Known rows, with every way that one mark hangs from another:
[Q723 [Q527 [Q481 Q571] [Q659 Q681] [Q701 Q983]] Q913]: [-2.01  3.96 -1.85  2.13 -0.22  0.77 -0.90 -1.19  0.15  3.60 -0.16  0.12
  1.91 -4.06 -1.32 -0.37  0.21  0.73  1.74  0.60  1.34 -1.34 -2.57 -1.39
 -1.93 -0.34 -2.03]
[Q997 [Q407 [Q701 Q983]]]: [-1.60  2.16  0.91  1.16  0.69 -0.12  1.10  0.18 -1.37 -0.47 -0.03  0.41
  1.17 -3.04  0.66 -0.27  0.71 -0.10 -1.03 -0.52  0.93 -1.49  0.62  0.47
  0.07  1.09 -0.46]
[Q701 Q527]: [ 0.74 -0.28  0.52  0.32  0.56  0.33  0.62 -0.76  0.49 -0.28  0.19  0.33
 -0.20 -1.96  0.79  0.50  0.14  0.89  0.19  1.73  0.07  0.15 -1.03 -0.40
 -0.75 -0.45 -0.20]
[Q407 [Q701 Q527] Q997]: [ 0.07  3.20  1.38  0.31 -0.28 -1.25  1.60  1.98  1.91 -1.01  0.53  1.75
 -0.35 -2.07  1.95 -0.04 -0.44  0.42 -0.38  1.10  1.17  1.58 -0.96 -0.01
 -1.39  0.58 -1.23]
[Q527 [Q481 Q571] [Q659 Q681] [Q701 Q983] Q723]: [-2.90  2.25  0.25  2.65 -0.39  0.29 -1.81  0.61  0.38  2.16 -2.33  1.23
 -0.08 -3.90 -1.97  1.17  1.65 -0.95  2.73 -0.82 -0.62 -2.58 -2.35 -1.40
 -0.33  0.91 -1.54]
[Q407 [Q701 [Q527 [Q659 Q681] Q723]] Q997]: [-0.16  3.98  0.48  1.71  0.41 -0.78  0.62  2.20  3.09 -1.13 -0.19  2.64
 -0.92 -3.34 -0.01  1.59 -0.26 -1.16  1.22  1.40  0.00  0.95 -2.07 -0.71
 -0.71  1.86 -2.16]
[Q723 [Q527 Q481 Q659] Q913]: [ 0.19  2.83 -1.79  0.92 -0.28  1.17 -1.21 -2.03  1.46  1.60  0.82 -0.82
  1.68 -1.99 -1.30  0.62 -0.87  1.83 -0.02  1.24  1.11  1.13 -2.33 -0.17
 -1.59 -1.81 -1.36]
[Q527 Q481 [Q659 Q681] [Q701 Q983] Q723]: [-2.02  2.31 -0.35  2.94 -0.48  1.17 -2.28  1.11 -0.32  1.94 -2.15  1.07
 -0.74 -4.86 -1.61  2.19  1.13 -0.55  2.04 -0.26 -0.99 -2.44 -2.63 -0.35
 -0.15  0.20 -1.66]
[Q659 Q527 Q681]: [ 0.42  0.00 -1.26  0.66  0.65  0.51  0.24 -0.87  1.31 -1.04  0.13  2.09
 -1.05 -1.21  0.68  1.42 -1.41 -0.97  1.09  2.17 -0.17 -0.33 -1.21 -1.61
 -0.47 -0.15 -1.10]
[Q997 [Q407 [Q701 [Q527 Q481]]]]: [-1.12  1.36  2.50  1.00 -0.07 -0.20  0.83 -1.30  1.04 -1.50 -0.03  0.97
  1.08 -4.15  0.67  1.63  0.09  1.23 -1.28  1.20  1.46 -0.05 -0.52  0.89
 -1.33 -1.16 -0.45]
[Q723 [Q527 Q481 [Q659 Q681] [Q701 Q983]] Q913]: [-1.10  4.10 -2.38  2.49 -0.24  1.61 -1.39 -0.63 -0.58  3.42  0.10  0.01
  1.03 -4.76 -1.07  0.60 -0.24  1.15  1.18  1.35  0.96 -1.24 -2.98 -0.50
 -1.76 -1.03 -2.07]
[Q723 Q527 Q913]: [ 1.20  2.37 -1.00  0.36  0.52  0.43  0.45 -1.43  0.39  1.05  1.71 -1.03
  0.47 -1.09 -0.29 -1.20 -0.31  0.77 -0.29  1.00  1.08  1.06 -0.79 -0.52
 -1.45  0.16 -0.48]
[Q659 [Q527 [Q481 Q571] [Q701 Q983] [Q723 Q913]] Q681]: [-1.47  2.92  0.28  1.77  0.10  0.48 -0.40 -1.00  0.68  0.74 -1.22  1.81
 -1.11 -4.71 -0.31 -0.70  0.45 -0.70  1.58  0.75  0.72 -1.25 -2.20 -2.71
 -2.06  1.25 -1.72]
[Q997 [Q407 [Q701 Q527]]]: [-0.64  1.36  1.82  0.92  0.84 -0.71  1.33 -0.56  0.47 -1.81  0.27  0.68
  0.66 -3.46  0.84  0.44 -0.11  0.31 -1.00  1.13  1.30  0.02 -0.08  0.42
 -1.04  0.04 -0.33]
[Q701 [Q527 [Q481 Q571] [Q659 Q681] [Q723 Q913]] Q983]: [-1.59  2.43 -0.66  2.14  0.76  2.30 -0.23 -1.86  1.26  1.21 -0.91  1.25
  0.61 -5.41 -1.46  0.35  1.98  0.53  2.48  1.24 -0.31 -1.70 -2.50 -2.42
 -1.16  1.42 -1.66]
[Q775 [Q769 [Q571 Q481]]]: [-1.35  0.11  3.21  0.39 -0.21 -0.59 -0.33  0.14 -0.41 -1.06 -0.68  0.67
  3.20  0.44  0.34  0.68 -0.41 -1.66  0.85  0.92  0.54 -0.89  0.16  0.25
 -1.60 -0.73 -0.46]
[Q723 Q527]: [ 1.17  0.54  0.08  0.64  0.13  0.13  0.33 -0.82  0.62  0.89  1.37 -0.29
 -0.02 -0.31  0.68  0.66  0.00  0.43 -0.30  0.72  0.35  0.19 -0.95  0.16
 -0.39 -0.04 -0.15]
[Q775 Q769]: [-0.38 -0.51  2.02  0.60  0.70 -0.84  0.12  1.07 -1.08 -0.71 -0.33  0.24
  1.45  0.66  0.55 -0.20 -0.23 -1.17 -0.18 -0.05 -0.90  0.06  0.05  0.11
 -0.75 -0.34 -0.72]
[Q997 Q407]: [-0.61 -0.20  1.20  0.55  0.27 -0.27  0.26 -1.73  0.45 -2.00  0.17 -0.03
  0.24 -1.10 -0.62  0.58  1.03  0.45 -0.88 -0.57  0.50 -0.58  0.63  0.86
  0.90  0.31  0.15]
[Q769 Q571]: [-0.54 -0.12 -0.11  0.50 -0.81 -0.67  0.42 -0.83  0.73  0.37 -0.39 -0.37
  1.40 -0.15  0.08 -0.08  0.85 -0.85  0.71  0.15  0.74 -0.93  0.27 -0.12
 -0.79  0.68 -0.17]
[Q997 [Q407 [Q701 [Q527 Q659]]]]: [-0.98  1.88  0.54  1.34  0.93 -0.71  0.39 -0.50  0.68 -1.68 -0.28  0.60
  1.20 -3.36  0.04  1.06 -0.42  0.32 -0.49  1.48  1.00  0.16 -0.79  0.33
 -0.67 -0.54 -1.00]
[Q913 [Q723 [Q527 [Q481 Q571] [Q659 Q681] [Q701 Q983]]]]: [-0.51  2.07 -1.40  3.13 -0.55  0.90 -1.00 -0.01  0.32  2.89  0.13  1.02
 -0.20 -3.64 -1.57  0.93  0.29 -0.19  1.80  1.07  0.68 -2.34 -2.39 -0.94
 -1.13  1.24 -0.72]
[Q913 [Q723 [Q527 Q481 Q659 Q701]]]: [ 1.07  1.82 -1.06  2.24 -0.99  0.32 -1.87  0.27  0.69  1.59  0.19 -0.21
 -0.58 -2.68 -1.56  1.36 -0.92  0.44  0.35  1.52  1.05 -0.16 -2.41  0.45
 -1.27 -0.29 -0.29]
[Q769 Q571 Q775]: [-0.94 -0.48  1.86  0.59  0.00  0.01  0.29 -1.11  0.86  0.05 -0.76 -0.29
  3.03 -0.01 -0.38  0.90  0.90 -1.58  0.53  0.83  0.45 -0.96  0.33 -0.75
 -1.89  0.31 -2.08]
[Q913 [Q723 Q527]]: [ 2.24  0.60 -0.46  1.41  0.03  0.54  0.16 -0.24  0.64  0.61  1.77 -0.08
 -1.35 -1.02 -0.68  0.29 -0.05 -0.27 -0.19  1.39  0.61 -0.19 -0.63  0.01
 -0.69  1.90  0.69]

Rows:
[-1.08  1.28 -0.53  1.86 -0.63  1.04 -0.63 -0.28 -0.33  0.94 -1.05  2.18
 -0.88 -4.29  1.21  1.59 -0.91  0.29  0.92  1.40  0.23 -1.97 -2.25 -1.13
 -1.30 -1.31 -1.60]  [Q659 [Q527 Q481 [Q701 Q983]] Q681]
[-0.17  1.92  1.12  0.13 -0.35  0.82 -0.98 -1.00  1.30 -0.17 -0.38 -0.48
 -0.49 -2.45 -1.29 -0.11  0.81  0.35 -0.11 -0.30  0.29  0.83 -0.76 -0.37
 -1.28  0.50 -0.20]  [Q527 Q481 [Q723 Q913]]
[-3.47  1.83 -1.22  2.14 -0.80  0.54 -1.48  0.22 -0.46  2.74 -2.12  1.27
  1.50 -3.31 -1.24  0.81  0.61  0.11  2.31 -0.35  0.05 -2.70 -2.06 -1.06
 -0.63 -0.53 -1.67]  [Q527 [Q481 Q571] [Q659 Q681] [Q701 Q983]]
[ 0.70  3.03 -0.53  0.67  0.08 -0.56 -0.35 -0.08 -0.40  1.65  0.94 -1.28
  0.22 -1.82 -0.22 -1.58 -0.58  0.42 -0.32  0.71  1.62  0.78 -1.23 -0.19
 -2.07 -0.26 -0.65]  [Q723 [Q527 Q701] Q913]
[-1.21  0.27  1.28  0.98 -0.11  1.28  0.83 -1.64  0.04  1.26 -0.44  0.98
  1.22 -3.38  1.32 -0.06  1.80  2.15  0.67  0.69  0.51 -1.69 -1.37 -1.14
 -1.02 -0.18 -0.69]  [Q701 [Q527 [Q481 Q571]] Q983]
[-0.38  0.98  0.34  1.12 -0.58  0.70 -2.12 -0.36  1.85 -0.21 -1.26  0.06
 -0.06 -1.74 -1.68  2.14  0.72  0.11  0.77 -0.19 -0.76  0.12 -1.87 -0.07
  0.05 -0.49 -0.79]  [Q527 Q481 Q659 Q723]
[-1.85  2.21 -0.97  2.49 -0.38  0.34 -0.98 -0.57  0.37  3.51 -0.53  0.91
  1.27 -3.35 -0.43  1.46  0.54  0.51  1.86  0.52  0.52 -2.16 -2.85 -0.76
 -1.07 -0.64 -1.70]  [Q723 [Q527 [Q481 Q571] [Q659 Q681] [Q701 Q983]]]
[-0.15  2.01 -0.50  1.73 -1.00 -0.15 -2.00 -0.14  0.66  1.93 -0.36 -0.45
  0.78 -2.09 -0.45  1.73 -0.88  1.32  0.13  0.88  0.88  0.02 -2.88  0.73
 -1.37 -2.42 -1.24]  [Q723 [Q527 Q481 Q659 Q701]]
[ 0.06  2.16  1.30  1.41  0.33  2.27  0.21 -1.34 -0.10  0.64 -0.26  0.09
 -0.31 -5.37  0.28 -0.28  2.01  1.74  0.31  1.01 -0.04 -0.88 -1.63 -1.15
 -1.39  0.97 -0.81]  [Q701 [Q527 Q481 [Q723 Q913]] Q983]
[-3.05  1.24 -0.70  1.45 -0.91 -0.53 -1.94 -0.09  1.23  1.65 -2.00  1.21
  1.20 -2.05 -2.21  1.56 -0.62 -0.29  2.20  0.19  0.42 -1.20 -2.08 -0.77
 -0.97 -1.46 -1.44]  [Q527 [Q481 Q571] [Q659 Q681] Q701]
[ 0.63  1.44  1.71  0.62  0.12  1.17 -0.28 -1.57  1.68 -0.66 -0.21  0.01
 -0.51 -3.84 -0.43  0.48  0.92  1.23 -0.04  1.53  0.36  0.88 -1.70 -0.69
 -1.94  0.05 -0.44]  [Q701 [Q527 Q481 [Q723 Q913]]]
[ 0.12  2.51 -1.35  0.81  0.68  0.37 -1.36 -0.14  0.89 -0.39 -0.54 -0.82
  0.02 -1.37 -2.53 -0.70  0.43 -0.79  0.85 -0.02 -0.24  1.04 -1.11 -1.02
 -0.24  1.18 -0.90]  [Q527 Q659 [Q723 Q913]]
[-1.11  4.13  0.45  0.55 -0.37 -0.77  1.56  2.96  0.01  0.39  0.24  1.46
  0.07 -1.58  2.05 -1.08  0.37  0.13 -0.45 -0.86  0.71 -0.11 -0.05  0.23
 -0.30  1.83 -1.40]  [Q407 [Q701 Q983] Q997]
[-1.39  2.40  0.17  1.94  1.13  0.18  0.83 -0.47 -0.57 -0.67 -0.39  0.72
  1.41 -4.66  0.56  0.31  0.51  0.83 -0.41  0.85  0.87 -1.24 -0.79  0.10
 -0.31 -0.01 -1.26]  [Q997 [Q407 [Q701 [Q527 Q659] Q983]]]
[-0.54  2.76 -1.46  0.59 -0.25  0.43 -0.95 -2.39  2.05  1.61  0.60 -0.69
  2.43 -1.03 -1.53 -0.29 -0.04  1.54  0.46  0.52  1.43  0.98 -2.01 -1.11
 -1.82 -1.06 -1.16]  [Q723 [Q527 [Q481 Q571] Q659] Q913]
[ 0.16  2.18 -1.76  3.34 -0.50  1.41 -1.50  0.42 -0.31  2.80  0.20  0.84
 -0.85 -4.41 -1.36  1.83 -0.22  0.14  1.35  1.70  0.32 -2.16 -2.51 -0.13
 -0.94  0.71 -0.71]  [Q913 [Q723 [Q527 Q481 [Q659 Q681] [Q701 Q983]]]]
[ 0.53  2.09  0.38  1.37  1.35  1.75  0.88 -0.59 -0.78  0.43  0.11 -0.16
 -0.78 -4.57  0.35 -1.56  1.94  0.57  0.56  0.86 -0.19 -0.78 -1.09 -1.44
 -0.89  2.22 -0.56]  [Q701 [Q527 [Q723 Q913]] Q983]
[-1.51  3.41 -1.52  1.69 -0.37 -0.09 -1.34 -1.39  1.47  2.49 -0.10  0.16
  1.61 -2.89 -2.07  0.18 -0.69  0.46  1.44  1.09  1.53 -0.11 -2.63 -1.17
 -2.36 -1.20 -1.77]  [Q723 [Q527 [Q481 Q571] [Q659 Q681] Q701] Q913]
[ 0.51  1.15  0.39  1.69  0.45 -0.63 -0.67  0.47  1.14 -0.69 -0.95  1.73
 -2.91 -2.96  0.07  1.03 -0.74 -2.21  1.30  1.70 -0.37 -0.29 -1.91 -1.57
 -0.95  0.99 -1.13]  [Q659 [Q527 Q701 Q723] Q681]
[-1.05 -0.01 -0.13  0.56 -0.39  0.43  0.05 -2.34  2.65 -0.60 -0.40  2.53
 -0.17 -1.30  0.27  1.69 -1.00 -0.02  1.18  1.55  0.38 -0.39 -1.52 -2.01
 -1.24 -0.99 -1.27]  [Q659 [Q527 [Q481 Q571]] Q681]
[-1.54  1.05  0.16  2.48  0.57  1.82 -0.18 -1.38  1.39  0.99 -1.27  1.96
  0.26 -4.80 -0.87  1.76  2.07  0.41  2.56  1.05 -0.92 -2.39 -2.63 -1.97
 -0.24  1.12 -1.45]  [Q701 [Q527 [Q481 Q571] [Q659 Q681] Q723] Q983]
[-0.44  1.81  1.54  1.72  0.20 -0.25 -0.56  1.98 -1.80  1.33 -1.18 -0.42
 -1.66 -2.99  0.21 -1.12  1.86 -0.95  0.55 -1.12 -0.47 -1.67 -0.89 -0.28
 -0.16  2.04 -0.25]  [Q527 [Q701 Q983] Q723]
[-0.47  1.56  0.20  1.13 -0.91  0.30 -0.78 -0.31 -0.59  0.75 -1.13  0.82
 -0.43 -3.14  1.92  0.15 -0.87  1.40 -0.14  0.64  0.83 -0.89 -2.14 -0.69
 -1.49 -1.86 -1.39]  [Q659 [Q527 Q481 [Q701 Q983]]]
[-1.47  4.64  1.60  1.75 -0.50 -0.56  0.68  1.60  2.50  0.09 -0.77  1.99
  0.60 -3.92  1.04  0.31  1.39  0.83  0.82 -0.08  0.64  0.05 -2.18 -1.18
 -1.11  1.62 -2.18]  [Q407 [Q701 [Q527 [Q481 Q571] Q659 Q723] Q983] Q997]
[-0.50  1.76  0.65  2.43 -0.27  0.89 -0.79 -0.08  0.36  0.39 -1.35  2.14
 -2.23 -4.88  0.76  1.66  0.07 -0.73  1.15  1.18 -0.35 -1.83 -2.46 -1.35
 -1.10  0.35 -1.50]  [Q659 [Q527 Q481 [Q701 Q983] Q723] Q681]
[-0.75  3.52 -2.05  1.72 -0.34  0.91 -1.71 -0.95  0.76  2.28  0.10 -0.06
  0.93 -3.67 -1.81  1.29 -1.29  0.80  1.04  1.77  1.09  0.07 -2.82 -0.14
 -2.25 -1.72 -1.71]  [Q723 [Q527 Q481 [Q659 Q681] Q701] Q913]
[ 0.32  2.74 -3.22  1.35  0.87  1.19 -0.43 -1.38  1.04  1.40  1.18 -0.10
  1.01 -1.89 -1.64  0.57 -0.88 -0.13  1.24  1.79  0.44  0.27 -1.80 -0.88
 -0.93  0.19 -1.58]  [Q723 [Q527 [Q659 Q681]] Q913]
[-0.29  2.72 -2.46  1.37 -0.04  1.65 -1.11 -1.95  1.76  1.66  0.87  0.34
  1.35 -2.76 -1.65  1.87 -0.78  0.87  0.99  1.83  0.62  0.18 -2.30 -0.44
 -1.47 -1.42 -1.66]  [Q723 [Q527 Q481 [Q659 Q681]] Q913]
[-1.38  2.22 -1.69  1.73 -0.08 -0.02 -1.47  1.72 -2.17  2.08 -1.59 -0.60
  0.66 -2.24 -0.31 -0.61  0.06  0.20  1.02 -0.39 -0.03 -1.58 -1.55 -0.21
 -0.01 -0.46 -1.44]  [Q527 Q659 [Q701 Q983]]
[-1.20  1.92  2.14  1.76 -0.90  0.32 -1.20  1.08 -1.07  1.46 -1.61 -0.09
 -1.09 -3.96  0.19  0.45  1.79  0.26  0.23 -1.11 -0.23 -1.63 -1.51  0.16
 -0.63  0.67 -0.49]  [Q527 Q481 [Q701 Q983] Q723]
[-1.18  4.55  0.76  2.41 -0.22  0.76  0.48  1.77  2.06  0.01 -0.56  2.93
 -0.46 -5.49  0.93  2.04  0.78  0.15  1.21  0.98 -0.09 -0.68 -2.62 -0.47
 -0.79  1.36 -2.46]  [Q407 [Q701 [Q527 Q481 [Q659 Q681] Q723] Q983] Q997]
[ 0.74  0.84  1.25  1.68  1.02  1.31  0.75 -0.09 -0.57  0.31 -0.14  0.46
 -1.21 -3.97  1.15 -0.18  2.22  0.44  0.68  0.71 -0.79 -1.48 -1.26 -0.98
 -0.13  1.96 -0.32]  [Q701 [Q527 Q723] Q983]
[-0.10  3.13 -0.69  1.88  0.95  0.64 -0.27  0.37 -0.54  0.25 -0.70  1.26
 -2.10 -4.58  0.17 -1.06  0.02 -1.54  1.46  1.41  0.01 -1.16 -1.77 -2.33
 -1.31  1.83 -1.57]  [Q659 [Q527 [Q701 Q983] [Q723 Q913]] Q681]
[-2.30  2.26  0.37  2.50  0.52  1.19  0.56 -1.06  0.19 -0.28 -0.61  1.87
  1.53 -6.09  0.11  2.45  0.30  0.76  0.28  1.52  0.62 -2.11 -1.44  0.23
 -0.60 -0.44 -1.63]  [Q997 [Q407 [Q701 [Q527 Q481 [Q659 Q681]] Q983]]]
